What can hang from each mark:
vemus: bizipi
refo: kuvo molob
suzo: bizipi puzu ravop
puzu: bizipi
ravop: molob suzo
molob: kuvo ravop refo
kuvo: molob refo

(in the rows, 100 means zero)
Known rows, with every way that one mark hangs from another:
vemus[bizipi]: |  97 |  82 |  83 | 106 |  96 |  94 | 121 |  93 |  54 |  71 | 109 | 100 |  85 |  98 |  93 | 101 |  92 | 106 | 109 |  64 |
ravop[suzo[puzu]]: |  70 |  86 |  85 |  92 | 109 | 128 | 101 |  54 |  73 |  77 | 133 | 103 |  83 | 109 | 103 | 115 |  88 | 108 |  94 |  69 |
puzu[bizipi]: |  80 |  95 |  96 | 111 |  98 |  94 | 117 | 124 |  67 |  82 | 109 | 103 |  89 |  89 |  95 | 117 | 107 |  89 | 106 |  65 |
ravop[molob[kuvo] suzo[bizipi]]: |  87 | 101 |  89 |  76 | 113 |  98 |  90 | 100 |  80 | 102 |  85 |  74 | 104 |  98 | 107 |  98 |  86 | 101 |  89 | 107 |
refo[molob[kuvo]]: |  98 |  94 |  95 |  93 |  96 | 112 | 110 |  69 |  90 |  68 |  73 |  93 | 129 | 102 |  91 |  84 |  96 |  93 |  99 |  95 |
kuvo[molob refo]: | 103 |  82 | 107 | 109 |  81 | 124 |  97 | 128 |  38 | 109 | 117 |  87 |  79 | 103 |  86 |  75 | 109 |  95 |  93 |  63 |
kuvo[molob[ravop[suzo[puzu]] refo]]: | 106 |  96 | 102 | 101 | 103 | 109 |  86 |  96 | 132 | 103 | 113 | 115 |  79 | 118 |  93 | 104 | 118 | 110 |  95 | 114 |
ravop[molob[kuvo[refo]] suzo[bizipi]]: |  94 | 102 |  99 |  86 | 111 | 102 |  85 | 111 |  60 | 111 |  97 |  64 | 106 | 100 | 114 |  89 |  74 | 112 |  81 | 105 |
kuvo[refo[molob[ravop]]]: | 110 | 104 | 106 | 103 |  84 | 113 |  97 |  95 |  62 | 100 | 102 |  97 | 124 | 102 |  96 |  72 |  97 |  96 | 107 |  98 |
molob[ravop[suzo[puzu]]]: |  89 |  98 |  87 |  95 | 103 | 110 | 102 |  83 | 113 | 102 | 122 | 111 | 102 | 106 | 109 | 119 |  97 | 101 | 113 |  97 |
suzo[bizipi puzu ravop[molob]]: |  89 | 113 | 134 |  94 | 103 |  71 | 102 | 105 | 143 |  97 |  93 | 103 |  50 |  90 |  90 |  98 | 122 |  99 | 104 |  85 |
kuvo[refo]: |  90 |  87 |  89 | 118 |  87 | 113 | 102 | 103 |  38 |  99 | 131 |  95 | 109 |  96 | 100 |  87 |  92 |  97 | 102 |  77 |
molob[kuvo[refo]]: | 104 |  87 |  92 | 119 |  96 | 101 | 110 | 110 |  72 |  93 | 109 |  86 | 127 |  96 | 112 | 100 |  86 | 104 |  98 |  84 |
suzo[ravop[molob[kuvo]]]: | 113 |  96 |  96 | 107 |  97 |  79 | 105 | 123 | 131 | 101 |  77 |  88 |  94 |  82 | 102 | 106 | 105 |  69 | 102 |  98 |
suzo[puzu[bizipi]]: |  78 |  97 | 114 | 107 | 107 |  95 | 119 |  91 | 109 |  72 | 121 | 113 |  65 |  97 |  96 | 132 | 105 | 103 |  99 |  52 |
ravop[suzo]: |  71 |  83 |  67 |  93 |  99 | 127 |  98 |  74 |  41 |  86 | 118 |  96 | 106 | 104 | 102 |  97 |  92 |  94 | 102 |  82 |
refo[kuvo]: |  92 |  94 |  86 | 106 |  76 | 125 | 109 |  92 |  39 | 115 | 104 | 112 | 114 |  88 |  80 |  88 |  97 |  91 | 113 |  91 |
molob[kuvo[refo] ravop[suzo[bizipi]]]: | 110 | 103 | 103 |  99 | 102 |  90 | 102 | 138 |  92 | 114 |  92 |  83 | 143 | 106 | 123 |  90 |  90 | 122 | 107 | 118 |
suzo[puzu[bizipi] ravop]: |  93 |  99 | 131 | 117 | 105 |  76 | 124 | 115 | 141 |  74 | 105 | 116 |  58 |  90 |  99 | 125 | 121 | 100 | 101 |  49 |
kuvo[molob[ravop[suzo[bizipi]]] refo]: | 110 |  95 | 119 |  94 |  88 | 111 |  87 | 150 |  55 | 128 | 100 |  83 |  91 | 110 |  97 |  63 | 114 | 114 | 101 |  91 |
ravop[molob suzo[puzu]]: |  76 |  92 |  83 |  81 | 112 | 122 |  86 |  53 |  81 |  94 | 129 |  91 |  64 | 104 | 101 | 124 |  81 |  90 |  85 |  85 |
molob[kuvo ravop]: | 111 |  99 |  83 | 108 |  93 |  83 | 115 | 119 | 136 | 105 |  83 | 101 | 142 |  93 | 111 | 117 | 104 |  87 | 124 | 114 |
molob[kuvo[refo] ravop[suzo[puzu]]]: | 117 |  95 | 102 | 105 | 109 | 103 | 105 | 100 | 122 | 104 | 113 |  92 | 124 | 109 | 129 | 120 |  77 | 119 |  95 | 103 |
molob[kuvo[refo] ravop[suzo]]: | 118 |  92 |  87 | 109 | 101 | 103 | 104 | 125 |  94 | 113 | 103 |  85 | 148 | 104 | 129 | 105 |  80 | 106 | 100 | 110 |
molob[kuvo ravop[suzo[bizipi]] refo]: | 102 | 113 |  90 | 104 | 115 |  74 |  97 | 114 | 145 |  97 |  86 | 106 | 147 | 110 | 116 | 101 | 105 | 123 | 107 | 152 |

Rows:
| 114 | 105 |  98 |  92 |  92 | 100 | 111 |  92 | 124 |  90 |  64 | 100 | 144 | 102 |  97 |  93 | 101 |  88 | 113 | 116 | : refo[molob[kuvo ravop]]
|  95 | 101 |  84 |  95 | 128 | 102 |  83 |  52 | 131 |  84 | 119 |  95 |  93 | 109 | 113 | 135 |  74 | 108 |  73 | 117 | : ravop[molob[kuvo refo] suzo[puzu]]
| 115 | 112 | 103 |  92 |  70 | 124 | 106 |  88 |  69 | 120 |  74 | 120 | 136 |  96 |  76 |  67 | 103 |  89 | 119 | 122 | : refo[kuvo molob[ravop]]
| 100 | 104 | 129 | 108 | 107 |  73 | 111 | 111 | 144 |  89 | 102 | 104 |  40 |  83 |  98 | 131 | 111 |  85 |  92 |  64 | : suzo[puzu[bizipi] ravop[molob]]
|  81 | 105 |  96 |  99 | 128 |  98 |  85 |  69 | 105 |  82 | 131 | 104 |  62 | 104 | 105 | 137 |  83 | 105 |  71 |  96 | : ravop[molob[refo] suzo[puzu[bizipi]]]
| 113 | 112 | 118 | 115 |  99 |  86 |  97 |  78 | 143 | 105 | 108 | 125 |  68 |  89 |  86 | 108 | 106 |  96 |  93 | 110 | : suzo[puzu ravop[molob[refo[kuvo]]]]
| 116 |  90 |  98 |  94 |  76 | 134 |  97 | 120 |  59 | 143 |  86 | 108 | 103 |  98 |  80 |  79 | 108 |  90 | 106 | 106 | : refo[kuvo[molob[ravop[suzo]]]]
| 107 |  94 |  87 | 102 |  97 | 110 |  86 | 115 | 107 | 112 | 102 | 111 |  99 | 113 |  92 |  92 | 119 |  96 | 100 | 123 | : kuvo[molob[ravop[suzo] refo]]
| 108 | 103 | 104 |  80 | 107 | 113 | 103 |  66 | 134 |  80 |  81 |  99 | 124 | 113 | 107 | 101 |  89 | 109 |  98 | 108 | : refo[molob[kuvo ravop[suzo[puzu]]]]
|  90 | 101 | 100 |  96 | 109 | 100 | 110 | 106 | 116 |  93 | 116 | 110 |  91 | 102 | 112 | 133 |  97 | 103 | 107 |  86 | : molob[ravop[suzo[puzu[bizipi]]]]
|  91 | 120 | 133 | 105 | 111 |  61 |  94 |  91 | 167 |  89 | 100 | 116 |  55 |  96 |  90 |  98 | 125 | 113 |  98 | 109 | : suzo[bizipi puzu ravop[molob[refo]]]
| 109 |  99 |  90 |  82 | 100 | 113 | 101 |  82 | 106 |  88 |  69 |  93 | 144 | 108 | 106 |  89 |  92 |  96 | 102 | 118 | : refo[molob[kuvo ravop[suzo]]]
| 110 | 108 |  77 | 111 |  94 | 111 |  92 |  96 |  88 | 122 | 108 | 126 | 138 | 102 |  98 |  93 |  97 | 108 | 107 | 148 | : molob[ravop[suzo] refo[kuvo]]
| 114 |  94 | 113 |  91 |  82 | 132 | 100 | 110 |  83 | 135 |  96 | 112 |  84 | 106 |  82 |  90 | 104 | 102 | 101 |  98 | : refo[kuvo[molob[ravop[suzo[puzu]]]]]
| 120 |  95 | 103 | 101 |  68 | 121 | 103 | 133 |  72 | 143 |  84 | 112 | 103 |  92 |  73 |  80 | 117 |  84 | 117 | 106 | : refo[kuvo[molob[ravop]]]
|  82 | 106 | 136 | 102 |  99 |  74 | 116 |  97 | 140 |  81 |  95 | 114 |  68 |  96 |  91 |  91 | 133 | 116 | 111 |  73 | : suzo[bizipi puzu ravop]
| 102 |  88 |  78 |  96 | 109 | 116 |  86 |  97 |  57 | 107 | 113 |  66 | 109 |  98 | 118 | 108 |  63 |  92 |  78 |  99 | : ravop[molob[kuvo[refo]] suzo]
| 107 | 117 | 117 | 108 | 108 |  52 |  97 | 125 | 159 |  98 |  69 |  98 |  99 |  90 |  98 |  88 | 120 | 100 | 100 | 132 | : suzo[bizipi ravop[molob[kuvo refo]]]
| 113 | 105 | 131 | 110 | 115 |  65 | 118 | 127 | 170 |  83 |  86 |  96 |  58 |  84 | 109 | 139 | 103 |  89 |  88 |  71 | : suzo[puzu[bizipi] ravop[molob[kuvo]]]
|  89 | 109 | 104 |  75 |  95 | 110 |  95 |  83 |  78 |  93 |  76 | 100 | 120 | 110 |  93 |  64 | 109 | 107 | 112 | 112 | : refo[molob[ravop[suzo[bizipi]]]]
| 108 |  95 |  87 | 106 |  99 | 101 |  97 | 113 |  74 | 109 | 104 |  75 | 107 |  89 | 108 | 109 |  76 |  84 |  91 |  97 | : ravop[molob[kuvo[refo]]]
| 114 | 109 |  98 | 117 |  91 |  89 |  92 | 104 | 108 | 116 |  93 | 115 |  92 |  82 |  85 |  87 | 110 |  81 |  98 | 124 | : suzo[ravop[molob[refo[kuvo]]]]
| 115 | 108 |  80 | 121 | 104 |  72 | 107 | 112 | 167 |  95 |  92 | 115 | 149 | 100 | 111 | 118 | 105 | 100 | 114 | 147 | : molob[kuvo ravop refo]
|  98 |  96 | 105 |  83 |  91 | 108 |  94 | 137 |  87 | 122 |  82 |  95 |  87 | 109 |  89 |  76 | 127 |  98 | 111 |  98 | : kuvo[molob[ravop[suzo[bizipi]]]]
| 115 | 107 | 114 | 117 | 116 |  69 | 101 |  87 | 190 |  83 |  99 | 108 |  77 |  94 | 105 | 127 | 105 |  95 |  88 | 112 | : suzo[puzu ravop[molob[kuvo refo]]]
| 104 |  99 | 100 |  96 |  92 | 126 |  92 |  87 |  44 |  98 | 107 |  92 | 126 | 109 | 104 |  69 |  86 | 103 |  98 |  94 | : kuvo[refo[molob[ravop[suzo]]]]
| 120 |  91 | 108 | 112 |  78 | 110 |  97 | 148 |  69 | 129 | 110 |  94 |  93 | 102 |  93 |  80 | 114 |  89 | 107 |  87 | : kuvo[molob[ravop] refo]
| 102 | 120 |  95 | 103 |  97 |  97 |  92 | 104 |  94 | 124 |  94 | 126 | 135 | 103 |  94 |  78 | 108 | 123 | 112 | 154 | : molob[ravop[suzo[bizipi]] refo[kuvo]]
| 112 |  97 | 115 | 104 | 108 |  79 | 108 |  97 | 169 |  95 |  93 |  97 |  71 |  89 | 105 | 125 | 100 |  83 |  96 |  85 | : suzo[puzu ravop[molob[kuvo]]]
|  88 | 110 |  86 |  89 | 123 |  86 |  80 |  90 | 105 |  94 |  94 |  87 | 111 | 105 | 107 |  98 |  88 | 112 |  82 | 139 | : ravop[molob[kuvo refo] suzo[bizipi]]
|  62 |  99 | 104 |  83 | 111 | 111 | 100 |  68 |  80 |  81 | 121 | 102 |  82 | 112 | 100 |  99 | 102 | 126 |  99 |  75 | : ravop[suzo[bizipi puzu]]
|  74 | 110 |  84 |  87 | 115 |  96 |  73 |  80 |  79 | 100 | 111 |  93 |  91 | 104 |  95 |  91 |  97 | 110 |  89 | 128 | : ravop[molob[refo] suzo[bizipi]]
